Each row comes from the steps of one path. Every step used is in the known rows, and no mark comes twice. Write the path behind each row, first mark first.
Known rows:
navuf-nodoto: [ 3.17  2.41  2.61  2.08  0.68  2.93 -0.62  0.93 -1.36  0.37  2.15 -3.00
 -0.75  0.31  1.38 -0.14  0.03  0.66 -2.95  1.87  2.23  1.66  1.55  1.52
  0.11  0.40 -1.16  2.05 -4.84 -1.66  1.68 -2.33  2.95]
nodoto-gote-zibimit: [-0.16  3.89 -1.01  0.72 -0.35  1.17 -3.91 -0.51  1.82  1.67 -1.52  4.29
 -1.38  1.11 -1.79  1.88 -0.37  3.04 -2.92 -2.47  1.31 -5.68  0.63 -1.02
 -0.71 -6.00  2.77 -1.29  4.07 -0.49 -1.99 -1.61  2.62]
mavu-nodoto-gote-zibimit-gimi-kavif-lusep: [ 0.29 -1.02 -1.52 -2.35  0.88 -0.85 -0.13 -0.07 -1.69 -0.21  0.85 -1.16
 -1.23  0.50 -0.66 -1.57  5.30  0.02 -2.15 -3.10 -4.26 -1.60  0.36  3.64
  1.77  1.17 -4.31  1.87 -1.31  4.42 -4.21 -1.54 -0.29]
gote-zibimit: [ 3.38  3.07  1.11  0.04  1.52  0.44 -2.83  1.09  1.25  0.64  1.66  4.02
 -0.21  2.37 -0.42  2.70 -2.59  0.76 -3.15  2.02  3.60 -5.97  1.32  0.94
 -2.45 -4.87  1.00 -1.18  2.95  0.20 -0.09 -0.71  1.50]
gimi-kavif-lusep: [ 1.83 -3.33  0.22 -1.54  0.46 -1.05  1.14  0.71 -2.99 -0.06  3.36 -2.00
  0.82  1.12 -0.03 -1.60  3.61  2.43 -1.88 -0.52 -1.15 -2.18  1.25  5.91
  1.97  1.83 -5.33  3.45 -4.48  2.62 -3.31 -3.27  1.81]
gote-zibimit-mavu-nodoto-gimi: [-4.52  5.02 -0.40 -0.33  3.56  2.52 -1.54 -0.43  1.32  0.21  0.93  1.11
 -0.31  1.78  1.82  0.60 -1.31  0.73  1.32  3.42 -3.26  2.70 -1.49 -2.24
 -2.42 -0.75  0.48 -2.04  2.41  2.77  1.15  2.19 -2.83]
mavu-nodoto-gimi-kavif: [-2.62 -2.87 -4.57 -0.83 -1.72 -0.48  1.69 -2.52 -0.80  2.23  2.82 -3.85
  2.56 -0.25  0.65  0.06  0.73 -0.43 -0.41  0.76  0.04  5.24  1.63 -0.87
 -1.72 -2.17 -1.82  3.50 -3.00  4.04  0.77  1.33 -1.88]
gimi-zibimit-gote: [ 1.71 -1.33 -0.59  1.07 -4.02 -2.46 -0.44 -0.74 -0.01 -0.97 -2.88  3.03
  0.99 -0.66 -2.02 -0.61 -1.93  3.08 -1.71 -3.20  2.40  0.76 -1.87 -3.34
  1.99 -2.30  2.49 -4.20  2.01 -2.66  2.07  1.52 -0.39]
mavu-nodoto: [-0.78  1.21  1.99 -0.04  1.09 -0.34 -2.17  0.00 -2.34 -2.19  1.16  2.33
 -2.52  1.72  1.97  2.57 -2.69  3.54 -5.13 -0.51  2.30  3.98 -3.87  1.64
 -3.42 -2.81 -2.61 -4.67 -1.45  0.82  1.83 -3.15 -2.00]
zibimit-navuf-nodoto-gimi-kavif: [-1.46 -1.95 -3.05  0.66 -1.60  0.92  2.06 -1.37 -0.49  2.82  3.10 -7.51
  3.21 -2.32 -0.63 -0.19  0.99 -3.43  1.38  2.23 -0.21  4.56  4.22 -0.96
 -0.76 -0.62 -0.71  5.88 -3.95  2.40  0.64  2.60 -0.18]
gimi-zibimit-navuf-nodoto-gote: [-2.65  1.69  2.64  2.07 -2.42  0.85 -2.40 -0.72 -0.14  0.53 -3.47 -1.63
 -2.59 -2.99 -1.69 -0.02  0.40  3.83 -0.60 -5.62  0.26  1.95  0.00 -2.23
  1.73 -1.07  2.46  0.10 -0.70 -4.60 -1.78 -2.60  2.86]
mavu-zibimit-gote: [ 0.22  2.45 -4.24  0.67 -4.10  0.37 -3.52 -1.93  0.06 -0.80 -4.87  5.00
  0.99  2.12 -2.12  1.43 -0.75  2.46 -3.46  1.13  2.63 -0.57 -1.51  0.14
  2.46 -3.88  0.95 -4.22 -0.36 -3.18  2.19  0.69  0.03]
nodoto-gote: [-3.61  1.13 -2.05  2.17 -4.54  1.56 -2.51 -1.81  0.45  1.03 -2.35  2.58
 -0.82  1.05 -0.78 -0.13  0.71  7.78 -2.53 -3.52  0.42 -1.63 -1.67 -2.15
  1.33 -5.29  1.32  0.49  0.43 -2.23 -1.22 -5.64  2.76]
kavif-gimi-zibimit: [ 2.87 -1.91  5.25 -3.77 -0.51 -3.57  1.80  2.76 -2.28  0.40  3.97  4.26
  2.33  3.03  0.45 -0.51 -1.63  1.86  2.88 -3.37  5.91 -2.08  0.61  3.31
  2.96  1.88  2.25 -2.80  0.20 -5.84 -0.83 -2.86  0.48]
zibimit-gimi-kavif: [ 1.58 -4.82 -4.59  0.28 -4.33 -0.94  3.53 -1.79  0.27  0.91  1.74 -2.98
  2.78 -0.07 -0.79 -0.33  1.27 -3.07 -0.33  2.19  2.10  1.51  1.38 -1.44
 -0.66 -1.96 -2.12  5.25 -1.72  2.85  1.27  1.07 -1.80]
zibimit-mavu-nodoto: [-2.18  1.43  3.97  2.21  3.61 -0.05 -0.66  0.55 -1.28 -2.48 -1.67  3.53
 -2.75 -0.41  1.58  3.06 -3.06  0.10 -1.47  0.91  0.35  5.12 -5.91  1.87
 -3.28  0.43 -1.22 -5.38  0.47 -0.25  2.64 -0.02 -3.02]
kavif-gimi: [ 2.14  1.23  0.50 -1.38 -0.85  2.05  0.64  4.28 -4.00  1.77  7.01  2.35
  3.27  5.27  0.26  2.26 -0.13  0.06 -0.14  2.22  2.71 -2.14  0.53  6.43
  1.66 -3.65 -0.52 -2.72 -0.99 -3.05  0.06 -4.74  0.62]
navuf-zibimit-gote: [ 2.42 -0.13 -1.63  0.26 -4.04  0.95 -2.19 -0.68  1.21 -0.84 -2.35  3.07
 -0.54 -0.17  0.95  0.32 -3.71  1.13 -4.23 -1.12 -0.57  1.56 -0.95 -2.64
  2.69 -2.02  1.05 -3.01  1.16 -2.76  3.86 -0.46  2.83]
kavif-gimi-zibimit-mavu: [-0.08 -1.63  6.79  0.96  2.69 -1.97  3.20  2.84  0.11 -0.37 -0.37  5.10
  1.39  0.18  0.20  0.62 -2.20 -2.14  6.43  0.96  2.61 -0.13 -2.54  2.97
  1.57  5.25  2.97 -3.14  2.92 -5.55  0.81  1.28 -0.71]
navuf-zibimit-gote-nodoto-gimi: [-0.56  3.06 -6.33  0.66 -0.38  2.81 -1.02 -1.63  1.93  0.44 -1.34 -2.70
 -0.04  0.80  2.85 -1.27 -1.79 -0.98 -0.13  3.10 -1.44 -0.31  1.10 -5.76
 -2.28 -2.05  3.49 -1.47  1.21  0.78  4.51  1.67  0.40]
zibimit-navuf-nodoto-gimi-kavif-lusep: [ 0.08 -1.37  0.36 -1.71  1.73  0.07  0.95  0.96 -2.53  0.56  3.70 -5.67
  0.92 -0.68 -0.06 -1.98  4.14  0.11  0.19  0.60 -3.98 -0.17  2.95  4.26
  1.95  3.19 -4.57  4.39 -4.57  3.08 -3.37 -1.06  1.33]

Write each row's path:
[ 2.50 -3.26 -4.16 -0.44 -2.95 -1.04  2.19 -1.31  1.21  1.42  1.75 -2.19
  2.35  0.01 -1.50  0.68  0.95 -4.86 -0.58  1.87  2.05 -0.31  2.23 -1.24
 -1.47 -2.56 -0.93  4.38  0.24  3.67  0.52  2.82 -1.58] | gote-zibimit-gimi-kavif
[-0.93 -0.45 -0.05 -2.01  4.16 -0.37  0.66  0.59 -1.43  0.59  2.23 -1.57
  0.17  0.47  0.13 -1.38  4.34 -0.51  0.38 -0.20 -5.02 -0.54  1.10  4.75
  1.08  3.46 -4.09  2.26 -1.81  4.64 -3.15  0.70 -0.26] | gote-zibimit-mavu-nodoto-gimi-kavif-lusep
[ 1.77 -0.75 -1.30 -1.98  0.64  0.40  0.56  0.07 -0.97  0.53  1.37 -3.17
 -0.73  0.07 -1.13 -2.31  6.17 -0.70 -1.62 -2.32 -4.13 -2.25  2.13  3.36
  2.77  2.27 -3.95  4.06 -2.23  3.63 -4.02 -1.25  1.42] | navuf-nodoto-gote-zibimit-gimi-kavif-lusep
[ 1.94 -3.13 -1.17 -2.12 -0.08 -0.98  1.85  0.58 -2.09 -0.68  2.97 -2.38
  1.08  1.30 -0.01 -2.43  4.25  0.52 -1.01  0.46 -2.38 -2.56  1.30  3.77
  2.16  2.14 -5.25  4.07 -2.95  3.72 -3.21 -2.46  0.36] | zibimit-gimi-kavif-lusep
[-1.55  3.40  3.07  4.21  3.54  2.41 -1.14  0.69  2.81  0.59 -4.30  3.57
 -1.84 -1.94 -1.30  1.91 -0.52 -2.09  1.77  0.99 -1.19 -1.34 -1.59  0.49
 -0.69  1.10  3.09 -1.20  4.50 -1.96  0.47  2.85  1.30] | navuf-nodoto-gote-zibimit-mavu
[ 4.49 -0.16 -4.32  3.07 -0.53  0.91 -1.33 -0.37  0.55 -2.20 -4.88 -1.05
 -3.52 -1.80  1.86  1.81 -4.12 -3.95 -3.79 -0.20  2.69 -0.67 -0.51 -2.75
 -3.48 -2.04  4.00 -5.42  0.68 -2.35  6.16  1.08  1.95] | navuf-zibimit-gote-nodoto
[ 0.38 -1.07 -0.83 -2.19  1.60  0.87  1.08  0.24 -2.29  1.49  3.95 -4.88
  1.25  1.07  0.84 -3.03  5.29  1.35 -0.29  0.08 -3.94 -0.55  3.21  4.23
  2.63  3.14 -4.77  5.20 -5.32  3.75 -3.16 -1.99  2.10] | navuf-nodoto-gimi-kavif-lusep
[-2.25 -0.59  5.25  1.40  2.55 -1.60  2.24  0.56  2.62 -0.54 -2.19  3.70
  1.27 -0.58  1.19 -1.22 -2.39  0.17  6.90  2.37  0.79  0.31 -2.31 -1.88
  0.81  5.62  3.12 -0.38  3.20 -3.02  1.17  2.43 -0.97] | nodoto-gimi-zibimit-mavu
[-2.03 -0.22  6.15 -1.24  0.68 -3.37 -0.50  1.53 -0.44 -2.66  0.06  0.18
 -0.36 -2.79 -0.52  1.45 -5.37  0.52  3.17 -0.61  2.51  1.64 -0.68 -2.59
 -2.58  0.60  2.02 -3.58  1.49 -3.21 -1.41  1.12 -3.08] | mavu-nodoto-gimi-zibimit-navuf
[ 0.65  3.70 -3.25 -0.52 -2.29  2.20 -1.26 -0.71  3.45 -0.29 -1.09  2.74
 -0.43  2.20 -1.19  0.25  0.69 -0.12 -0.97  1.14 -0.52 -5.08 -0.51 -4.66
 -0.60 -4.19  1.51  0.27  5.08  1.67 -0.86 -0.08 -1.56] | nodoto-gote-zibimit-gimi
[ 3.68  2.99 -1.87 -0.80 -0.64  1.69 -0.88  0.55  2.79 -1.01  0.92  2.42
  0.29  3.19 -0.27  0.82 -0.99 -2.15 -1.40  4.39  0.90 -5.28 -0.03 -3.23
 -1.90 -3.03  0.39  0.45  3.94  2.08  0.33  1.01 -2.17] | gote-zibimit-gimi
[ 1.55 -2.02 -4.64  0.01 -3.15  0.46  1.93 -1.90  1.28  1.96  0.08 -3.35
  1.18 -1.49 -2.02  0.00  2.62 -4.85 -0.70 -0.72  0.50  1.03  2.65 -1.88
 -0.18 -2.02 -0.26  5.01 -0.34  2.92 -0.10  2.88 -0.42] | navuf-nodoto-gote-zibimit-gimi-kavif
[-1.06  0.57 -1.89 -0.16 -2.68 -1.65 -1.00 -1.52  0.12 -0.52 -2.54  2.07
  0.56 -0.24 -1.11 -1.38 -1.12  2.91 -0.77 -3.21 -0.41  3.12 -1.88 -4.76
  1.53 -1.69  2.83 -4.78  2.14 -1.09  2.07  2.85 -2.28] | mavu-nodoto-gimi-zibimit-gote
[ 0.18 -1.08 -4.24 -2.26  0.89 -0.35 -0.01 -0.89 -1.74  0.47 -0.10 -2.72
  0.74  1.22 -0.07 -2.22  4.71  0.07 -0.69 -0.02 -2.82 -1.99  2.00  3.74
  1.95  2.08 -2.78  1.53 -3.88  2.67 -2.07  0.15  0.73] | mavu-zibimit-gote-nodoto-gimi-kavif-lusep
[-0.59 -0.56  4.81  0.25  0.47 -3.01 -0.30  1.61  0.11 -2.72 -0.60 -1.57
 -0.41 -3.14 -0.48  1.37 -5.57 -1.38  4.10  0.69  3.58 -0.52  0.33 -3.38
 -3.47  0.40  3.76 -3.10  1.32 -3.77 -0.05  1.68 -2.13] | gote-nodoto-gimi-zibimit-navuf
[-3.25  2.91  1.07  3.07 -2.44  2.58 -2.81 -0.60 -0.31  0.86 -2.94 -2.23
 -2.43 -2.81 -1.95  0.47  1.03  3.52 -1.73 -3.81 -0.76  1.81 -0.22 -1.81
  1.05 -2.78  1.72  0.21 -1.26 -3.61 -1.22 -3.26  3.01] | zibimit-navuf-nodoto-gote
[ 0.57 -1.92 -4.12 -0.85  0.74 -0.20  0.89 -0.25 -2.16  0.57  1.55 -4.44
  1.04  0.21  0.02 -2.48  4.68 -0.09 -0.70 -0.45 -3.67 -1.38  1.99  2.70
  0.95  1.36 -3.03  2.31 -3.29  4.15 -1.54 -0.40  0.94] | zibimit-gote-nodoto-gimi-kavif-lusep
[-5.44  1.75  1.34  1.25 -0.87  0.95 -2.69 -1.70  0.83 -0.57 -4.76  4.21
 -4.32 -1.32  0.67  1.10 -0.75  4.34 -1.68 -5.62 -2.42  4.20 -4.62 -1.57
  0.69 -0.72  0.88 -3.33  1.98 -2.53  0.08 -3.07  1.10] | navuf-zibimit-mavu-nodoto-gote
[ 0.97 -1.56  7.52 -1.24 -0.36 -3.19  0.43  4.00 -2.35 -2.05  2.10  1.28
  1.14 -1.74 -1.76  2.83 -4.73 -1.44  3.64 -0.81  4.61 -0.65  0.06  1.69
 -1.02  0.06  2.39 -4.42  1.13 -6.18 -1.73 -0.57 -1.66] | kavif-gimi-zibimit-navuf
[ 1.23 -1.61 -1.76 -2.21 -0.18 -0.54  0.69  0.20 -0.85  0.49  1.50 -1.39
 -0.14  0.63 -1.28 -1.90  5.52  0.36 -1.18 -2.11 -3.54 -3.79  1.41  3.32
  2.65  1.15 -3.93  3.74 -1.12  3.92 -4.43 -1.67  0.82] | nodoto-gote-zibimit-gimi-kavif-lusep
[-1.44  3.41 -7.69  2.26 -0.93  2.77 -0.94 -1.55  1.04  0.61 -1.15 -3.24
  0.57  1.16  1.31 -0.79 -0.57 -0.14  0.16  3.90 -1.09 -0.77  0.76 -5.65
 -3.12 -3.71  3.45 -1.58  0.94  1.87  4.02  2.10 -1.03] | zibimit-gote-nodoto-gimi
[ 2.64  1.03  7.42  1.20  1.76  0.11 -0.21  2.20 -1.36 -1.26  0.40 -3.81
 -1.50 -3.50 -0.49  0.89 -3.16 -1.88  0.31 -0.51  3.39  2.83  1.51  0.53
 -0.56  2.84  0.81 -0.22 -3.04 -4.75  0.31  0.29  1.33] | gimi-zibimit-navuf-nodoto
[ 0.31  3.96 -2.82 -0.78 -1.39  1.62 -1.94 -1.01  2.66 -0.80 -1.44  3.13
 -1.82  1.82 -0.74  0.75  0.46 -0.39 -1.98  0.13 -1.00 -3.00 -1.77 -3.93
 -1.28 -4.14  0.62 -1.15  4.89  2.34 -0.48  0.45 -2.66] | mavu-nodoto-gote-zibimit-gimi
[ 0.38  2.20  3.74  3.54  4.15  1.00 -0.13  1.69  2.61 -0.51 -2.33  5.12
 -0.30 -0.51 -0.62  2.76 -3.20 -2.90  1.99  4.55  0.90 -2.98 -2.03  1.39
 -1.99  0.95  2.04 -1.88  4.61 -1.24  1.59  3.12  0.03] | gote-zibimit-mavu
[ 0.46 -0.10  0.32 -2.11  2.93  0.29  0.26  1.13 -1.63  0.93  3.31 -4.92
  0.46 -0.88 -0.76 -1.59  4.05 -1.13  0.05  0.14 -4.18 -1.48  3.73  4.36
  1.19  2.66 -3.95  3.85 -3.38  3.64 -3.94  0.35  1.32] | gote-zibimit-navuf-nodoto-gimi-kavif-lusep
[-0.71  3.00 -5.48  1.22  0.58  2.79 -0.51 -0.98  0.96  0.66  1.02 -3.18
  0.48  2.33  3.01 -0.82 -1.09  0.67  0.72  4.93  0.65 -2.13  1.53 -4.25
 -3.88 -2.83  2.74  0.23 -0.19  1.55  3.16 -0.15 -0.17] | gote-nodoto-gimi
[-5.39  1.51  1.76  0.68 -0.63  0.19 -1.50 -0.70 -0.77  0.27 -3.51  4.53
 -2.64 -0.59 -0.77  0.83  0.79  3.96  0.33 -6.82 -1.36  3.59 -4.89  0.57
  1.52 -0.92  2.11 -4.98  2.38 -3.33 -1.23 -2.49 -0.58] | kavif-gimi-zibimit-mavu-nodoto-gote
[-2.78 -2.85 -2.23 -1.17 -0.30 -0.27  2.04 -2.09  0.63  1.58  1.43 -2.90
  1.68 -1.67  1.86  0.04 -0.93 -3.08  1.21  0.59 -1.57  6.33  1.28 -0.81
 -0.36  1.25 -0.95  3.22 -2.01  2.73  1.50  2.54 -1.01] | navuf-zibimit-mavu-nodoto-gimi-kavif
[-1.26 -0.52  4.04  2.30  3.16 -1.51  2.58  0.34  2.67 -1.19 -3.44  2.20
  0.02 -1.36  1.51 -0.88 -2.62 -2.00  6.83  2.33  1.54  0.08 -2.13 -2.32
 -1.05  5.69  4.25 -1.67  3.17 -3.05  2.45  3.54 -1.00] | gote-nodoto-gimi-zibimit-mavu
[-0.88 -3.06 -8.47  1.85 -2.92  0.04  2.04 -2.85  0.01  2.56  0.33 -6.02
  2.63 -1.28 -0.48 -0.11  0.92 -3.81  0.15  1.75  0.57  2.60  2.93 -2.88
 -2.46 -3.07  1.10  2.96 -2.16  3.43  3.22  3.63 -0.90] | zibimit-gote-nodoto-gimi-kavif
[ 0.44 -0.57  6.00  1.60  2.49  0.93  0.80  1.49  3.10 -1.73 -1.93  4.69
 -1.15 -1.24  3.32  1.06 -5.02 -2.00  2.50  3.10  0.05  0.78 -2.26  0.55
  1.08  5.34  1.12 -0.71  1.99 -4.29  2.86 -0.42  2.72] | navuf-zibimit-mavu
[ 2.61 -2.07 -0.90 -2.40  0.92 -0.84  1.01  0.93 -1.48 -0.18  2.82 -1.71
  0.66  1.52 -0.70 -1.66  4.23 -0.89 -1.14  0.19 -2.58 -3.82  1.73  4.19
  1.75  1.75 -4.74  3.57 -1.66  3.99 -3.68 -1.32  0.33] | gote-zibimit-gimi-kavif-lusep
[ 2.71 -3.40  0.15 -3.59  0.17 -0.82  1.51  0.60 -1.21 -0.65  2.82 -1.84
  0.15  0.93  1.20 -2.47  3.37 -0.41 -0.96 -0.27 -3.04 -1.79  1.61  3.82
  3.44  4.19 -5.38  4.11 -3.12  2.59 -2.95 -2.49  1.51] | navuf-zibimit-gimi-kavif-lusep
[-1.59 -0.07  6.33  0.54  4.00 -2.61 -0.05  0.49 -0.92 -3.06 -2.23  4.56
 -2.93 -0.72  1.61  1.86 -3.54  0.47  0.26 -1.95  1.83  5.24 -5.65  1.18
 -2.20  3.04 -0.17 -5.94  1.41 -1.70  1.59  0.84 -3.15] | gimi-zibimit-mavu-nodoto
[-0.11 -1.99  6.88  2.21  2.16 -2.63  2.31  1.05  1.82 -1.53 -2.85  4.89
  0.05 -1.05  0.41  0.04 -3.31 -0.11  5.07  1.18  3.09  0.03 -3.20 -0.14
  0.39  5.29  2.61 -1.48  2.83 -4.28  1.42  1.38 -0.38] | gimi-zibimit-mavu
[ 0.33 -2.38 -4.87 -0.76 -3.04 -0.71  1.22 -2.45  1.04  1.18 -0.38 -1.71
  0.45 -0.90 -1.71  0.94  1.74 -4.00 -1.46 -1.38  0.69  1.73  0.79 -1.63
 -1.44 -3.14 -0.82  2.76  0.65  3.79 -0.26  2.43 -2.40] | mavu-nodoto-gote-zibimit-gimi-kavif
[ 0.62  0.64  3.68 -2.41  0.35 -1.85  0.73 -0.16  1.19  0.70  1.92 -0.51
  1.07  1.13  2.17 -2.96 -0.88  3.23  3.56 -1.58  2.69  0.56  2.11 -3.13
  2.26  4.20  2.60  1.87 -1.01 -2.88 -0.48 -0.43  0.94] | navuf-nodoto-gimi-zibimit
